In the rows, 128 means zero.
Known rows, with every step that occurs
fazu maru pebev: [109 159 108 118  97 148 102 138 102 142 173 143 136 110 155 108 117 163
 121 102 118 116 149 118 148 107 130 142 129 105 103 120 176  87]
tenibe ganaduz: [108 113 166 138 140 108 107 120 131 127 149 116 124 120 127 134 124 119
 119 143 112 121 102 139 113 137 121 148 141 117 117 109 131 129]
ganaduz ritan fazu maru pebev dariv moki: [137 152 100 112  90 131 121 181  97 110 172  95 118 120 107 120  93 179
 161 104 114 120 194  98 132  90 145 218 155 131  90  74 245 100]
tonap maru: [139 132 154 118 142 115 135 154 133 134 120 142 128 137 139 129 117 161
 131 122 130 142 117 131 114 137 115 118 106 127 116 129 156 116]
pebev maru fazu: [127 115 123 144 161 123 117 136 126 144 160 133 166 146 129 130 116 139
 116 149 121 138 130 107  91 118 137 127 137 117  89 128 158  95]
tedin ganaduz ritan fazu tenibe: [138 102 109  72 132 131 126 166 133 160 159  89 106  64  98 108  68 135
 176 132 130 150 160 112 133 101 114 205 100 141 111  99 151 193]
pesoses ganaduz tedin: [142 138  71 130 130 152 103 127 149  98 145 115 121 150 157 140 102 128
 151 141 124 126 108 125 113 131 133 139 124 145 169 120 134 134]
dariv moki: [137 131 121 133 125 132 122 130 146 109 117 101 115 140 108 132 116 125
 104 131 129 107 131 101 117 141 132 132 141 130 131 145 159 134]
tedin ganaduz: [126 121 148 108 146 121  92 122 159 153 133 123 120 122 118 117 100 123
 141 152 151 117 122 126 117 126 128 122 116 110 140 126 122 151]
tonap maru fazu tenibe: [119 107 126 108 166 116 145 151 117 145 148 147 115 130 128 118  74 145
 111 127 123 152 126  95 108 120 116 132  96 133  89 138 170 118]
maru fazu ritan ganaduz pesoses: [152 147 128 115 159 135 109 147 138 145 136 118 118 136 158 146  96 137
 152 173 113 119 126 122 100 115 180 140 134 109 140 154 108 115]
pimeg tenibe ganaduz ritan fazu maru pebev: [106 153 117 101  83 135 124 181 102 130 213 102 130  63 107 103  92 159
 147 101  79 147 146 123 147 109 110 244 128 119  70  60 209 151]
ritan fazu: [147 126 126 116 127 139 131 154 101 128 124  89 132 103 105 115 119 122
 141 112 123 132 140 146 138 121 115 156 116 136 129 115 159 144]
tonap maru fazu tenibe ganaduz tedin: [102 107 119 123 166 123 134 164 132 116 194 152 119 144 134 137  67 164
 109 146 122 154 102 114  83 109 118 157 104 134  83 128 177 130]
ritan ganaduz: [157 128 148 107 135 116 119 134 130 152 133 113 127 123 137 126 118 125
 147 146 130 112 121 150 120 140 126 131 131 125 141 126 112 122]
pesoses ganaduz ritan fazu maru tonap: [151 124  79  85 113 152 134 178 120 116 202  82 130 106 141 135 110 134
 185 113  89 135 150 108 149  98 101 252 120 137 125  78 200 135]
tedin ganaduz ritan fazu: [156 122 131  89 129 134 115 169 138 153 145  92 126  91  95 133 101 135
 186 145 131 155 149 142 128 113 122 194 104 135 137 106 157 175]
pebev maru fazu ritan ganaduz: [149 120 153 124 197 129  91 153 114 171 188 123 152 139 161 141  85 131
 123 171 138 120 139 106  84 132 160 145 164 113  95 120 135 100]
tenibe fazu maru: [115 106 103 126 117 147 107 132 136 167 161 118 113 105 145 118 129 142
 128 122 123 119 124 124 113 119 114 155 102 115 106 135 139 100]
maru pebev: [132 164 124 131 111 137 115 124  99 126 152 145 139 139 146 114 120 133
 119 122 121 127 129 117 143 110 141 130 138 111 124 132 164 102]
tenibe ganaduz ritan: [119 116 151 137 119 110 127 144 141 126 164 126 125 113 124 161 126 131
 155 148  96 153 124 132 118 124 125 191 140 131 109  99 128 142]
pimeg tenibe fazu ritan ganaduz: [146 124 140 107 166 131 118 136 137 173 162 122 109 108 136 112  85 101
 121 151 140 114 104 111 112 157 130 161 127 126 127 121 102 149]
pimeg tenibe: [116 138 115 121 125 125 149 131 142 118 130 134 126 117 103 106 109 121
 117 120 123 134 116 111 128 137 119 128 125 135 110 109 119 160]
ganaduz ritan fazu tenibe pimeg: [139 130 102  92 118 152 149 152  90 119 158  78  83  89 103 123  81 141
 179 110 120 151 189 106 129  91 108 241  96 151 114 105 150 173]
pimeg tenibe fazu ritan ganaduz pesoses: [154 148 117 114 150 137 125 148 163 163 127 112 102 110 147 104  91 137
 157 166 111 110  97 109 102 131 161 161 111 116 128 136  94 147]
ritan fazu tenibe ganaduz pesoses: [116 115 127 113 120 120 128 156 117 124 118  65 102  73 116  92 100 154
 154 121  83 115 113 123 119  92 136 190 111 126 102 108 148 170]
pebev maru fazu tenibe: [106  98  99 126 161 119 125 139 121 154 171 129 141 128 133 105  90 143
 107 137 116 137 141  79  91 106 136 140 132 130  68 116 157 111]
pimeg tenibe fazu: [124 125 107 129 127 132 144 118 149 152 138 126 122 117 104 106 114 106
 112 138 117 134  95 117 108 133 111 148 102 127 115 129 124 145]
pesoses ganaduz ritan fazu: [173 122  99 102 115 132 117 158 124 132 138  71 124  97 120 141 108 117
 187 128  91 155 136 133 133 133 118 205 114 159 158  90 172 160]
pimeg tenibe fazu ritan ganaduz tedin: [149 141  97 115 158 157 124 156 145 142 182 131 112 128 142 129  73 125
 136 160 147 115 113 120  99 141 137 166 116 137 129 134 107 152]

Rows
[125 121 156 122 187 134 118 164 112 141 156 157 124 148 149 158  81 134
 113 145 142 156 134 102 105 139 143 129 126 124 112 142 166 107]  tonap maru fazu ritan
[135 148 108  83  98 154  87 179 116 162 191 108 131  76 126 113  86 161
 174 117 123 143 170 132 150  94 124 211 106 110 110  96 207 139]  tedin ganaduz ritan fazu maru pebev
[103 125 117 113 143 138 126 101 106 116 148 108  84 126 127 103  82 131
 134 119 140 118 159  94 113 104 113 174 109 127 117 132 127 144]  fazu tenibe pimeg
[125 121 108  97 109 151 119 169 101 139 146  82 125  79 122 111 121 148
 140  93 118 120 154 147 142 114 109 173 112 127 105 106 170 130]  ritan fazu maru
[111 109 105 112 127 140 129 164  96 101 178  87 114  91 116 109  83 140
 130 118 116 127 135 135 124  98 115 194 117 144 101 100 161 170]  ritan fazu tenibe ganaduz tedin
[134 130 126 138 158 122 146 143 122 115 178 138 165 166 146 117 136 146
 125 134 125 117 138  94 112  92 130 162 147 111  81 115 156 100]  pebev maru tonap
[ 98 149 138 140 113 106 136 140 175 107 121 112 117 112 115  98 116 155
 139 145  85 119  84 117 103 118 144 154 121 110 109 106 107 164]  pimeg tenibe ganaduz pesoses
[157 153 139 108 147 136 110 157 147 144 116 117 112 120 170 132 107 153
 168 157 123 102 128 122 113 116 182 147 136 116 143 132  95 128]  fazu ritan ganaduz pesoses
[103 126  82 112 123 149 159 136 145 135 199 135 126 132 124  99 121 125
 114 122 111 115 113  90 126  99  91 193 106 110  75 121 153 122]  pimeg tenibe fazu maru tonap
[158 125 102 117 120 127 117 132 156 129 146 115 123 124 148 154 109 121
 176 143  99 151 118 122 122 137 130 175 128 146 154  97 135 140]  pesoses ganaduz ritan
[164 146 152 110 178 130 115 177 142 153 127 134 120 149 166 143  88 166
 158 169 121 130 114 124  91 120 167 133 109 108 127 154 138 101]  tonap maru fazu ritan ganaduz pesoses
[141 131  90  91 106 156 166 190 113 115 199 103 144 101 122 139 127 154
 172 106 101 143 178 124 155  80 108 245 117 130  89  96 190 130]  ganaduz ritan fazu maru tonap
[123 145 119 109 106 125 106 162  66 125 171 114 130 112 124  93 105 168
 152  89 127 110 167 126 145  83 132 170 145 115  96  68 220  88]  ritan fazu maru pebev dariv
[136 121 108  73 125 153 133 184 135 140 209 103 132  96 116 128 104 149
 183 131 124 133 170 122 149  75 106 240 105 116 100  95 189 155]  tedin ganaduz ritan fazu maru tonap
[110 133 105 111 126 145 144 149 124 114 186 138 139 137 146 121 130 143
 122 115 122 109 147 106 144  89 107 178 132 108  90 116 159 105]  fazu maru tonap
[130 108 134 134 165 151 102 127 115 161 158 126 112 121 151 141 110 107
 120 146 142 127 124 106 113 129 141 150 124 119 130 145 127 120]  tenibe fazu ritan
[127 123 133 135 135  96 127 129 141  99 120 111 105 167  97 119 110 141
 125 135 140  99 144  94  97 125 143 125 160 138 121 105 168 112]  pebev dariv moki
[135 119 132 106 131 124 111 145 172 150 151 132 125 112 116 142 108 138
 175 163 136 146 139 127 116 121 130 166 119 123 133 111 123 163]  tedin ganaduz ritan
[104 104  97 110 148 133 141 122 114 138 158 134 112 120 119 114  85 113
 108 131 121 137 136  90 123 115 128 134 121 135  98 137 142 127]  maru fazu tenibe
[115 124 122 124 162 145 124 131 133 153 156 134 108 115 128 114  87 103
 105 137 138 132 115  86 115 143 132 156 122 129 109 124 121 149]  pimeg tenibe fazu ritan
[138 124  97  97  98 153 138 193 119 139 163  90 125  70 119 136 122 161
 178 100 103 150 177 140 145 107 112 214 114 135  97  91 172 140]  ganaduz ritan fazu maru
[132 114 108  76 116 144 103 183 145 162 172  85 118  61 110 126  93 164
 186 125 125 143 172 135 133 109 116 210 101 124 112  91 164 163]  tedin ganaduz ritan fazu maru
[134 120 140 128 155 113 138 149 128 137 141 150 137 152 127 145 107 144
 120 136 123 156 113 126 101 129 118 115 100 123 114 145 169 101]  tonap maru fazu
[145 111  93  91 114 142 159 174 103 138 149  97 111  71 104 116  93 138
 166 104 107 160 166 112 146 102 119 214 111 155 100  97 161 168]  ganaduz ritan fazu tenibe
[106  99 132 119 124 109 133 147 134 132 179 126 107  90 128 138  96 138
 141 141  96 151 134 101 121 116 123 203 137 139  86  93 131 157]  fazu tenibe ganaduz ritan
[161 127 113 108 110 139 154 169 110 127 138  97 132  97 103 145 126 137
 172 120 108 162 161 145 145 116 125 203 115 150 126 103 155 150]  ganaduz ritan fazu
[142 109 149 123 116 119 130 165 111 127 164  82 133  82 103 150 125 129
 166 132  90 151 132 151 129 121 114 224 131 137 108  87 157 159]  tenibe ganaduz ritan fazu
[172 135 133 121 151 139 100 145 149 169 129 105 106 124 174 130 114 135
 166 172 115 103 103 125  98 122 172 159 115 108 149 157  96 118]  tenibe fazu ritan ganaduz pesoses
